Known rows, with every step that occurs:
y/d/l/p: -.07 .01 -.17 -.15 .19 -.23 -.35 .36 .07 .31 -.02 .05 .06 .08 -.09 -.21
 -.16 -.07 .07 .20 .03 -.01 -.13 .18
z/y/d/k/u/w: -.14 -.29 -.12 -.06 .29 -.05 .06 .50 .11 .13 -.25 .18 .01 .09 .31 -.01
 .23 .07 .07 -.19 -.09 -.06 -.06 .09
z/y/d/l/p/k/u: -.26 -.23 -.34 -.16 .40 -.16 -.34 .58 .20 .30 -.10 -.02 -.12 .21 .11
 -.11 .05 .03 .28 .04 -.13 .04 -.02 .16
l/p/y: -.08 .08 -.06 -.14 .13 .07 -.10 .04 .08 .36 .09 -.04 -.11 -.05 -.18 -.19
 .00 .05 .00 .07 .13 .09 .13 -.05
y/d/l/z/k: -.27 -.05 -.22 .04 -.04 -.45 -.34 .44 .11 .03 .19 .12 .02 .23 .24 .10
 .02 -.01 .09 .21 .09 -.16 .01 .23
k/z/y: .01 .04 -.01 -.10 -.08 .11 -.07 .06 -.03 -.21 .09 .03 -.06 .11 .30 -.05
 .22 -.07 -.10 -.07 -.10 .17 .19 -.06
z/y/d/l/p: -.14 .07 -.17 -.21 .24 -.13 -.37 .38 .14 .37 .05 .09 .01 .09 -.08 -.39
 -.06 -.06 .03 .18 .01 .08 -.11 .16
k/p/l/z/y: -.05 -.07 .05 -.13 .00 -.15 -.34 .02 .05 .15 .09 .11 -.26 .12 .22 .01
 .10 -.06 .04 .02 -.17 .05 .38 .13
y/p: .06 .11 .21 -.08 .08 .05 -.09 .13 -.02 .16 .01 -.13 .05 -.05 -.08 -.04
 -.14 .00 .12 .11 .02 -.16 -.07 -.01
k/u: .07 -.19 -.13 -.05 .06 .06 -.04 .14 -.08 -.08 -.13 .00 .02 .06 .19 .12
 .14 -.06 .17 -.13 -.11 -.03 .11 .03
l/z/y: -.03 .02 -.07 -.07 -.03 -.12 -.15 .02 .16 .05 .26 .03 -.17 .00 .21 -.03
 .16 -.06 -.06 .03 .05 .01 .16 -.01
l/p/y/d/k/u: -.26 -.25 -.14 -.12 .40 -.08 -.20 .37 .09 .27 -.07 -.05 -.23 .02 -.02
 -.03 .03 .06 .26 -.04 .08 -.12 .08 .08
d/l/p/k/z/y: -.17 -.13 -.26 -.12 .14 -.13 -.27 .19 .26 .03 .04 -.01 -.13 .19 .21 -.09
 .19 -.03 .10 .05 -.17 .28 .16 .03
j/k/p/y/d/l: -.30 -.10 .02 -.18 .11 -.15 -.29 .29 -.05 .59 -.03 .00 -.15 .32 -.01
 -.11 -.09 .41 .01 .11 -.04 -.15 .16 .10
y/d: -.06 .05 .05 -.03 .07 -.08 -.07 .28 -.11 .08 -.02 -.04 -.05 .06 .00 .00
 -.12 .03 -.06 .06 .05 -.13 -.12 .06
k/z/l/p/y/d: -.28 .34 -.07 -.21 .06 -.08 -.35 .44 -.15 .11 .16 .00 -.11 .14 .08 .01
 .10 -.11 -.12 .13 .04 .15 .23 .10
l/p/k: -.17 -.04 -.13 -.04 .21 -.13 -.01 .10 .25 .10 -.06 -.16 -.22 -.02 -.08
 .07 -.06 .02 .16 .08 .02 .00 -.08 -.04
h/w: .14 -.20 -.06 -.08 .15 .04 .07 .20 -.10 -.06 .00 .07 .08 .05 .05 -.01
 .07 .18 .00 -.02 -.03 .05 .06 -.02
z/y/d/k/p/l: -.34 -.17 .16 -.05 .31 -.16 -.26 .21 .04 .16 -.15 .12 -.28 .14 -.04 -.13
 -.05 .12 .13 .00 -.16 -.04 .06 .21
l/p: .01 .09 -.10 -.16 .11 -.05 -.08 .06 .13 .06 -.02 -.05 -.07 -.07 -.08
 -.10 -.04 -.14 .11 .08 .08 .01 -.04 -.02
y/d/k/z: -.18 -.17 .03 .02 .10 -.23 -.10 .23 -.06 -.28 -.03 -.03 -.19 .10 .25 .14
 .05 -.03 .04 -.03 -.03 -.11 .02 .06
p/k: -.18 -.09 -.03 .12 .10 -.08 .07 .06 .14 .03 -.03 -.11 -.16 .06 .00 .17
 -.02 .15 .07 -.02 -.06 .00 -.02 -.03
j/w: .12 -.06 .13 -.05 -.06 .02 .14 .10 .07 .17 .06 .04 -.02 .09 -.01 .00 .00
 .08 -.13 .04 .04 -.02 -.05 -.01
y/p/l/z/k/u: -.09 -.14 .03 -.04 -.04 -.25 -.37 .35 .07 .02 .01 .04 -.02 .18 .24 .35
 .05 -.17 .45 .02 -.04 -.26 .25 .25
z/l/p/k/u/w: -.19 -.04 -.34 -.13 .20 -.12 .00 .47 .22 .10 -.25 .07 .03 .10 .26 .28
 .25 -.09 .17 -.07 -.14 .12 .06 .10
d/k: -.19 -.19 -.01 .10 .16 -.12 .02 -.09 .17 -.09 -.03 .02 -.12 -.05 -.04
 .02 .05 .07 .14 -.03 .00 -.04 -.03 .04
l/p/y/d/k/u/w: -.15 -.27 -.18 -.15 .35 -.07 -.02 .49 .13 .41 -.21 .11 -.06 .03 .13 .01
 .14 .08 .12 -.12 .04 -.07 .06 .07

Rows:
-.14 -.13 -.11 .00 .03 -.26 -.38 .30 -.02 .53 .32 .10 -.07 .17 .10 -.02
 -.01 .13 -.13 .14 .06 .03 .25 .20 | p/y/d/l/z
-.15 .05 .15 .01 -.10 -.30 -.33 .21 .15 .12 .14 .02 -.06 .10 .04 .23
 -.07 -.10 .26 .16 .06 -.22 .16 .21 | y/p/l/z/k
-.16 -.24 -.20 .04 -.13 -.32 -.27 .25 .11 -.13 .01 .17 -.07 .24 .32 .40
 .19 -.16 .31 -.09 -.07 -.13 .32 .25 | p/l/z/k/u
-.08 -.35 -.12 .00 .24 -.15 .09 .48 .03 .04 -.31 .14 .04 .08 .30 .18 .15
 .04 .11 -.18 -.07 -.15 -.07 .12 | y/d/k/u/w
-.19 -.10 .06 -.22 -.06 -.29 -.28 .02 .20 .24 .08 .04 -.41 .24 .18 .13
 .08 .08 .09 .00 -.09 -.12 .38 .12 | j/k/p/l/z/y
-.03 -.05 .18 -.02 .06 -.04 -.07 .21 -.02 -.11 .00 -.27 -.15 .11 .21 .25
 -.01 .04 .14 .02 -.12 -.07 .09 -.06 | y/p/k/z
-.14 .01 .08 -.04 .00 -.31 -.36 .29 .05 .31 .21 .13 -.22 .16 .09 .06
 -.01 -.07 -.08 .05 .00 -.03 .18 .25 | p/l/z/y/d
-.22 -.31 -.17 -.05 .26 -.27 -.24 .36 .14 -.04 .10 .03 -.32 .08 .36 .10
 .19 -.05 .18 -.06 .01 -.18 .12 .13 | l/z/y/d/k/u
-.20 .05 -.18 -.34 .04 -.28 -.38 .41 .16 .19 .06 .01 -.17 .30 .16 -.14
 .06 -.02 .03 .11 -.01 -.03 .09 .10 | j/k/z/y/d/l/p
-.25 .27 -.15 -.28 -.09 -.27 -.23 .17 .15 -.19 .06 -.06 -.19 .20 .13 .20
 .14 -.18 .08 .08 .02 -.01 .18 .06 | j/k/z/l/p
-.20 -.18 -.24 -.02 .22 -.23 -.21 .13 .29 .25 -.03 -.03 -.08 .08 -.08
 -.05 -.05 .05 .20 .12 -.08 .11 -.03 .10 | d/l/p/k
-.31 -.07 .06 -.10 .35 -.05 -.10 .24 .03 .00 -.09 .00 -.28 .03 .09 -.21
 .02 .14 .10 .04 -.07 -.11 -.06 .02 | z/y/d/k/p
.01 -.35 -.19 .04 .11 -.02 .22 .33 .09 .08 -.31 .04 .05 .14 .36 .34 .20
 .11 .10 -.23 -.19 .03 .06 .00 | p/k/u/w
-.26 -.01 -.08 -.07 -.05 -.08 -.14 .12 .03 .01 .17 -.01 -.20 .12 .26 .09
 .16 .15 .09 .10 .05 -.11 .31 -.05 | l/z/k/p/y
.04 .07 .30 -.13 -.05 .06 -.32 .14 -.08 .11 .05 .02 -.01 .15 .09 -.01
 .04 -.11 .05 -.01 -.18 .10 .27 .12 | k/z/y/p/l
-.26 -.16 -.11 .02 .12 -.17 -.24 .42 .02 .05 .05 .02 -.11 .32 .29 .01
 .11 .12 -.05 .02 -.20 .18 .10 .10 | p/k/z/y/d/l
-.21 .05 -.06 -.06 .02 .00 .01 .14 .02 -.28 -.14 -.01 -.03 .09 .16 .01
 .06 .06 .19 .06 -.04 -.14 .01 -.05 | z/k/p
-.12 -.04 .03 -.20 .01 -.10 .01 .02 .05 .02 -.15 -.12 -.24 .14 .10 .08
 -.04 .16 .12 .01 -.05 -.23 .08 -.07 | j/k/p
-.31 .00 -.30 -.10 .26 -.13 -.19 .34 .17 -.03 -.11 -.08 -.14 .11 .09 .24
 .15 -.13 .31 .00 -.11 .05 .08 .12 | z/l/p/k/u
-.05 -.28 -.22 .01 -.17 -.31 -.10 .36 .16 .02 -.14 .32 .11 .24 .48 .46
 .29 -.12 .18 -.17 -.10 -.06 .30 .24 | p/l/z/k/u/w
-.15 -.40 -.09 -.02 .16 -.36 -.20 .48 .19 .28 -.10 .29 -.14 .18 .40 .23
 .24 -.05 .08 -.19 -.13 -.05 .23 .32 | p/l/z/y/d/k/u/w
.04 .13 .14 -.15 .05 -.06 -.23 .15 .12 .21 .28 -.10 -.12 -.05 .12 -.06
 .02 -.06 .05 .13 .07 -.13 .10 -.01 | l/z/y/p
-.26 -.14 .00 -.11 .26 -.25 -.24 .26 .11 -.03 .10 -.02 -.42 .03 .29 -.06
 .08 .05 .09 .10 -.01 -.18 .08 .03 | l/z/y/d/k/p
-.37 .13 -.11 -.13 .19 -.33 -.30 .37 .05 -.29 .01 .01 -.20 .08 .12 .11
 .10 -.23 .11 .12 .02 .00 .02 .18 | y/d/k/z/l/p
-.13 .02 .12 -.04 .15 -.13 -.17 .19 .26 .24 .25 -.21 -.30 .01 .13 .10
 .01 .09 .12 .13 .02 -.12 .09 -.03 | l/z/y/p/k
